Each row was made from one path, in order. Every step used is in the known rows, and no mark comes twice. Write each row's path.
In the rows, 128 means zero.
Known rows:
Q, H, G, J: [140 133 137  86  99 125 128 129 123 133 133 123 122 127 142 132 116 127
 173 119 137 111 124 126 149 108 120 127 127 109 155 151 133 151 121 127
 124]
H, G, J, T: [137 131 137  94 120 128 126 126 136 130 130 120 123 121 122 141 135 128
 132 109 140 114 132 131 137 119 122 126 122 115 158 140 129 159 102 131
 122]
C, T, J, G: [133 130 125 161 138 127 128 130  85 115 126 132 138 129 105 128 129 145
  74 118 117 134 133 130 106 126 144 134 129 123 144 130 119 132 120 136
 125]
T, H, G, J, V: [130 129 126 106 118 138 125 129 138 132 127 126 138 133 147 121 115 129
 100 115 151 116 127 109 120 119 121 136 115 123 159 136 124 158 118 120
 122]
G, H, T, C, K: [135 120 132 109 106 135 122 128 155 140 125 133 139 127 136 136 132 116
 157 107 121 129 154 136 128 142 135 125 131 144  85 133 134 105 125 107
 135]
Q, H: [141 138 124 128 129 124 134 127 156 133 131 129 124 124 135 127 118 128
 184 128 121 128 120 127 138 124 132 126 130 120 137 131 134 125 127 137
 130]
V, J, G: [140 135 117 159 144 130 133 127  78 125 129 126 146 136 118 129 121 125
 146 155 109 128 135 141 149 116 124 128 127 121 147 111 127 137 121 140
 128]
G, H: [142 133 123 110 112 123 135 125 145 130 128 127 133 117 129 136 115 132
 144 110 109 123 135 141 141 134 135 126 130 122 148 123 130 135 119 130
 124]
G, H, T: [140 130 134  99 113 123 121 124 150 126 128 122 131 125 138 140 131 126
 129 106 119 130 136 141 135 139 133 123 130 118 147 129 131 118 132 129
 125]
B, V, J, G: [144 134 120 159 150 129 133 128  74 123 132 126 152 140 119 140 124 125
 148 252 104 128 148 134 144 115 119 126 142 126 151 103 133 140 127 130
 129]
V, J, K: [139 135 115 155 143 131 133 127 141 126 129 128  97 137 128 115 120 126
 138 143 124 129 137 139 148 123 129 126 126 125 143 114 129 139 158 141
 127]
B, V, J, K: [145 134 118 154 150 129 133 128 136 123 132 128 104 140 131 128 123 127
 141 242 118 127 151 132 143 124 123 124 141 128 148 109 136 144 162 132
 129]
B, V, J, T, H, G: [150 124 133 149 149 148 128 128 126 123 130 125 155 147 128 123 146 121
  76 245 154 122 169 111 135 113 116 137 136 127 166 101 127 176 120 122
 131]
F, W, J, G: [132 134 127 133 158 105 133 124  81 124 131 126 137 117 125 134 115 132
 136 117 118 151 118 137 123 122 112 124 131 131 131 168 115 108 138 137
 127]
K, C, T, H, G: [ 75 118 140 143 121 125 131 128 113 109 127 126 130 135 131 102 130 142
  50  98 158 125 117 111 133 117 140 136 127 117 122 124 121 147 129 132
 132]
Q, H, T, J, K, C: [ 63 122 139 129 131 128 118 129 157 128 129 125  82 139 142 119 135 124
 100 114 139 126 105 120 113 132 141 130 122 114 125 128 127 112 170 137
 129]
Q, H, T, C, K, J: [131 122 133 123 112 129 118 134 136 141 127 134 129 130 146 124 139 111
 193 120 129 131  90 119 125 138 127 124 133 144  62 120 143  69 130 116
 137]
W, F: [141 139 121 143 147 121 137 125 141 127 120 131 133 123 123 133 116 135
 140 133 129 136 114 133 132 136 133 123 107 120 127 132 132 118 125 133
 128]
F, W, J, K: [130 134 125 131 158 105 133 124 142 124 131 129  89 118 137 122 114 133
 131 108 133 151 123 135 122 131 116 122 131 134 129 173 115 112 175 138
 127]
H, G, J, T, C: [130 124 134 100 119 138 126 129 141 134 129 124 130 127 116 147 137 126
 177 106 143 116 141 131 130 121 119 130 124 140 115 142 130 158 118 122
 132]
W, J, K: [134 137 120 139 153 126 134 125 143 128 131 130  84 117 117 124 114 134
 134 123 136 137 135 131 116 133 109 123 133 122 132 171 123 118 163 141
 126]
V, J, G, H, T, C: [135 120 127 126 120 146 121 128  89 123 127 126 154 150 127 146 135 120
 175 139 107 132 157 147 140 123 121 126 127 141 125 103 130 131 139 124
 134]
Q, H, G, J, T, C: [134 123 137  91 111 143 126 131 153 135 131 127 125 132 126 145 137 125
 221 119 140 114 136 123 133 113 116 129 124 136 125 137 134 159 116 126
 133]
C, K, J, T, H, G: [138 121 136 138 128 137 121 130 108 140 125 128 125 119 133 101 144 114
  57 112 158 117 101 102 120 125 130 136 124 125 117 105 130 116  98 122
 125]
G, J, T, C: [129 128 123 107 122 136 132 129 175 135 127 131 134 124 107 145 137 131
 190 112 116 125 145 130 123 138 120 128 127 145 114 133 130 142 114 121
 130]
B, V, J, G, H: [151 130 122 131 124 134 134 128  75 122 132 126 156 139 123 147 121 129
 150 242  90 122 160 139 149 117 122 121 140 124 173  94 134 150 122 127
 124]
Q, H, G, J, K, C: [ 70 124 142  91 102 125 128 129 124 129 135 120  67 130 147 120 114 129
 164 104 138 106  97 121 149 107 128 125 120 107 140 137 134 150 155 137
 125]
C, K, J, G: [134 132 122 147 129 119 128 129  55 141 126 128 122 114 125 118 121 120
 127 120 109 122  78 126 129 128 133 125 127 126 104 107 136  82 103 127
 124]
H, T, C: [128 126 129 133 139 129 123 126 150 130 126 127 134 134 130 140 135 123
 167 116 134 137 136 135 123 139 128 131 132 147  86 138 133 106 149 125
 140]
K, J, G, H: [135 128 124 116 112 122 129 128  56 128 128 121 125 117 125 136 118 131
 146 103  97 119  82 137 134 128 129 125 127 123 145  92 133 108 119 138
 120]
J, K, C, T: [ 72 127 128 147 131 116 133 127 149 110 129 129  76 128 123 114 125 147
 120  98 124 132 101 130 130 132 146 121 126 121 113 119 128 127 155 148
 128]
T, H: [137 131 120 146 136 128 134 126 144 132 126 129 134 126 128 106 120 129
  84 116 132 130 141 113 126 132 132 141 130 126 139 123 124 132 133 124
 128]
K, C, T, J, G, H: [ 73 119 134 131 103 125 131 131  87 110 126 129 141 129 110 134 127 149
  70  99 102 126 120 136 115 128 150 127 125 115 141 112 119 138 117 136
 123]
K, J, T, H: [135 126 123 141 138 130 128 129 139 131 125 127 128 121 120 107 144 128
  84 111 132 128  97 105 113 140 126 137 127 130 136  91 125 116 115 135
 124]

Which path is each row?
[122 120 130 142 131 130 116 131  63 140 125 129 127 128 128 128 138 112
 155 111 121 130  90 126 116 135 128 128 129 148  61 111 139  65 125 118
 135]
H, T, C, K, J, G
[145 127 130 118 120 136 120 126  84 121 129 122 148 142 131 139 133 121
 134 141 105 130 152 145 147 121 125 124 126 116 166 106 129 132 126 135
 124]
V, J, G, H, T
[134 124 133 113 120 135 117 128 149 128 127 125  89 132 135 130 132 127
  70 102 130 126 146 136 107 140 141 132 126 122 156 129 123 125 166 127
 122]
G, H, T, J, K
[151 129 122 155 149 145 132 128 161 126 128 131 158 142 119 120 146 125
  92 247 126 131 173 108 128 130 118 135 139 131 165  91 127 160 119 123
 128]
B, V, J, T, H
[131 122 132 105 114 133 123 126 153 128 127 128 139 132 133 147 132 125
 173 103 122 132 147 142 128 140 131 127 132 144 105 127 132 118 146 121
 135]
G, H, T, C
[147 126 130 149 142 148 127 127 131 126 127 126 149 144 127 111 143 119
  72 149 160 122 158 116 139 112 120 141 122 121 160 107 121 172 118 132
 128]
V, J, T, H, G
[131 126 129 137 131 131 122 128 154 141 125 134 133 128 133 130 135 114
 152 119 135 136 142 131 123 141 134 129 132 146  65 142 134  93 128 112
 139]
H, T, C, K
[142 134 135 123 126 126 129 126 122 132 132 123 121 128 143 130 118 124
 168 129 148 117 117 128 146 107 129 129 127 116 137 138 135 141 130 141
 132]
Q, H, G
[137 133 134  97 109 118 129 127 111 130 130 120 126 121 134 134 117 128
 128 110 139 114 129 135 148 115 123 127 127 113 146 155 130 150 118 123
 124]
H, G, J
[133 122 135 105 112 141 125 130 142 145 128 131 131 122 119 137 138 118
 161 114 142 113 148 127 129 123 124 129 124 141  94 146 133 145  97 107
 132]
H, G, J, T, C, K
[150 137 120 148 140 121 137 128 133 122 130 128 158 135 128 136 126 126
 140 249 116 129 154 135 150 126 121 122 145 127 141 114 136 143 128 126
 130]
B, V, J
[138 131 123 121 122 130 132 125  85 130 129 125 127 122 122 141 113 132
 149 112  97 122 131 140 136 123 134 127 126 121 157 112 129 133 119 137
 123]
J, G, H
[141 124 134 145 127 131 128 129 113 113 127 129 131 133 131 105 129 141
  57 107 158 129 142 111 129 115 135 140 130 123 145 131 120 151 131 129
 130]
C, T, H, G
[130 134 115 140 131 122 127 130 143 140 125 133 135 112 144 126 119 120
 147 125 124 127  65 126 117 143 138 118 119 132  95 112 137  83  98 127
 123]
C, K, J, V
[130 133 119 153 146 128 129 128 142 133 126 130  88 125 122 119 120 131
  78 117 132 125 131 131 109 134 141 137 126 127 137 135 122 132 162 133
 125]
T, J, K
[136 129 124 109 119 136 130 128 172 134 127 129 132 124 116 116 138 131
  93 109 123 126 155 107 120 137 122 137 125 122 168 121 121 151 108 120
 119]
G, J, T, H
[137 125 127 133 112 131 128 131  88 115 126 133 142 128 108 136 126 148
  79 110 104 128 146 137 110 126 145 130 128 122 161 120 118 140 116 133
 120]
C, T, J, G, H
[139 131 124 115 128 132 135 126  84 127 132 128 137 116 109 144 112 136
 146 123 109 132 144 137 121 127 107 120 132 117 155 154 123 124 124 138
 122]
W, J, G, H
[137 135 130 123 158 108 134 124 168 124 130 128 140 115 121 136 136 131
 135 114 130 154 127 136 115 137 112 119 130 132 132 169 114 118 125 138
 127]
F, W, J, T
[136 128 124 120 102 125 127 130  58 139 127 127 126 113 128 125 118 122
 134 109  96 117  89 132 133 130 134 121 127 124 122  97 136  94 100 126
 120]
C, K, J, G, H
[ 74 117 143 107  92 123 130 131 114 109 128 126 133 133 132 105 128 145
  56  91 146 119 126 107 138 117 131 133 127 110 139 136 122 159 120 120
 125]
K, C, T, H, G, J
[132 135 122 108 121 123 130 127 146 132 129 127  76 120 127 121 114 134
 143 106 116 120 129 130 135 130 127 126 127 121 151 139 130 136 150 129
 120]
G, J, K
[136 127 135 106 113 127 119 128 147 128 125 125 144 128 132 139 134 126
  68 110 127 128 148 138 115 141 140 131 130 118 150 137 123 125 134 118
 123]
G, H, T, J
[139 127 131 140 135 131 129 126 110 130 127 123 129 131 138 107 120 125
  71 113 161 120 138 114 133 115 130 143 127 123 140 131 123 147 133 127
 131]
T, H, G
[131 126 128 133 151 122 133 127 175 138 128 139 147 116 120 134 137 122
 165 118 133 153 144 132 108 141 114 122 131 157  73 173 118 105 119 116
 137]
F, W, J, T, C, K
[128 138 120 128 158 106 133 125 170 124 129 130 149 118 143 142 114 133
 159 126 133 155 104 137 109 137 115 117 123 138 125 174 117 108 135 139
 127]
F, W, J, V
[129 127 119 144 120 122 132 131 121 143 124 135 135 115 130 120 125 120
 163 113 123 125  91 128 128 141 130 127 134 152  53 120 139  86 118 114
 135]
T, C, K, J
[138 125 134 138 145 142 125 125 135 131 128 124 125 131 125 115 139 124
  74 117 160 122 143 111 122 119 129 142 121 124 150 117 122 157 118 133
 129]
J, T, H, G
[137 126 124 144 128 135 127 131 140 143 124 133 129 116 124  98 144 118
  73 113 132 127 106 101 114 143 131 134 126 130 115  96 127 101  93 119
 123]
C, K, J, T, H
[133 132 132 134 138 123 120 127 143 129 125 125 141 130 129 132 137 124
  62 118 140 135 136 133 110 140 137 134 130 121 130 147 123 113 133 122
 127]
H, T, J
[132 130 119 149 132 131 135 129 150 145 125 138 137 121 124 124 121 120
 167 123 125 129 142 131 130 135 136 130 132 150  64 137 132 111 120 112
 138]
T, C, K
[ 71 122 142 104 101 117 127 129 115 109 131 123  73 130 131 120 124 146
 110  86 138 118 105 129 142 115 135 122 122 110 133 140 128 152 148 136
 124]
H, G, J, K, C, T
[129 119 131 115 124 140 119 127  92 130 127 125 133 137 126 150 131 125
 177 108 108 129 142 139 122 131 129 129 127 144 115 116 130 114 144 127
 134]
J, G, H, T, C
[131 139 116 104 121 124 130 128 171 132 128 129 137 122 135 144 113 133
 169 120 114 126 114 131 123 137 127 122 118 125 147 138 132 134 110 128
 120]
G, J, V
[141 124 138 108 100 128 127 131 114 113 127 129 133 132 130 109 126 145
  64  96 148 123 152 109 132 115 127 136 130 117 159 144 120 160 122 117
 123]
C, T, H, G, J
[ 84 125 128 158 134 121 134 130 138 101 132 131 104 144 125 122 133 143
 122 228 116 133 131 130 143 126 134 116 139 122 130 101 134 143 157 137
 130]
B, V, J, K, C, T
[132 126 132 124 130 134 122 129 163 132 129 130 130 139 138 137 135 121
 211 123 133 136 131 126 128 132 126 130 132 142  96 133 136 107 150 128
 141]
Q, H, T, C
[ 73 125 131 149 121 113 135 130 144 111 125 131 142 126 114 122 132 146
  60 106 129 132 111 131 117 137 150 127 129 118 114 135 120 131 122 132
 128]
K, C, T, J
[ 66 125 135 133 142  96 135 127 147 102 131 131  89 124 130 116 124 150
 112  90 129 156 101 131 120 132 127 114 130 128 111 167 114 112 171 145
 129]
F, W, J, K, C, T
[135 125 140 126 157 121 127 125 134 124 129 125 139 125 133 115 137 127
  66 111 167 143 143 113 113 120 108 135 127 131 147 166 109 144 134 129
 129]
F, W, J, T, H, G
[139 128 117 159 138 146 132 130 171 139 125 139 156 133 112 128 143 114
 171 156 123 131 160 135 135 132 127 127 127 149  85 113 130 135 102 119
 136]
V, J, T, C, K
[133 124 135 103 114 123 116 128  59 125 128 117 123 125 135 140 133 125
 131 100 105 126  85 136 128 133 128 122 127 120 144  97 135  90 128 137
 121]
K, J, G, H, T
[145 126 121 158 142 145 133 131 165 137 128 140 164 137 115 139 147 115
 172 251 119 129 171 129 131 133 122 124 141 152  92 106 136 137 106 108
 138]
B, V, J, T, C, K
[131 134 127  98 118 127 125 127 137 130 129 122 135 125 145 146 113 128
 154 118 142 115 108 133 129 119 125 122 115 120 148 147 130 148 111 130
 122]
H, G, J, V
[121 122 123 136 132 133 116 131 151 139 124 133 140 129 148 136 137 113
 175 121 136 135  75 126 104 149 130 122 121 154  54 117 140  67 119 119
 135]
H, T, C, K, J, V
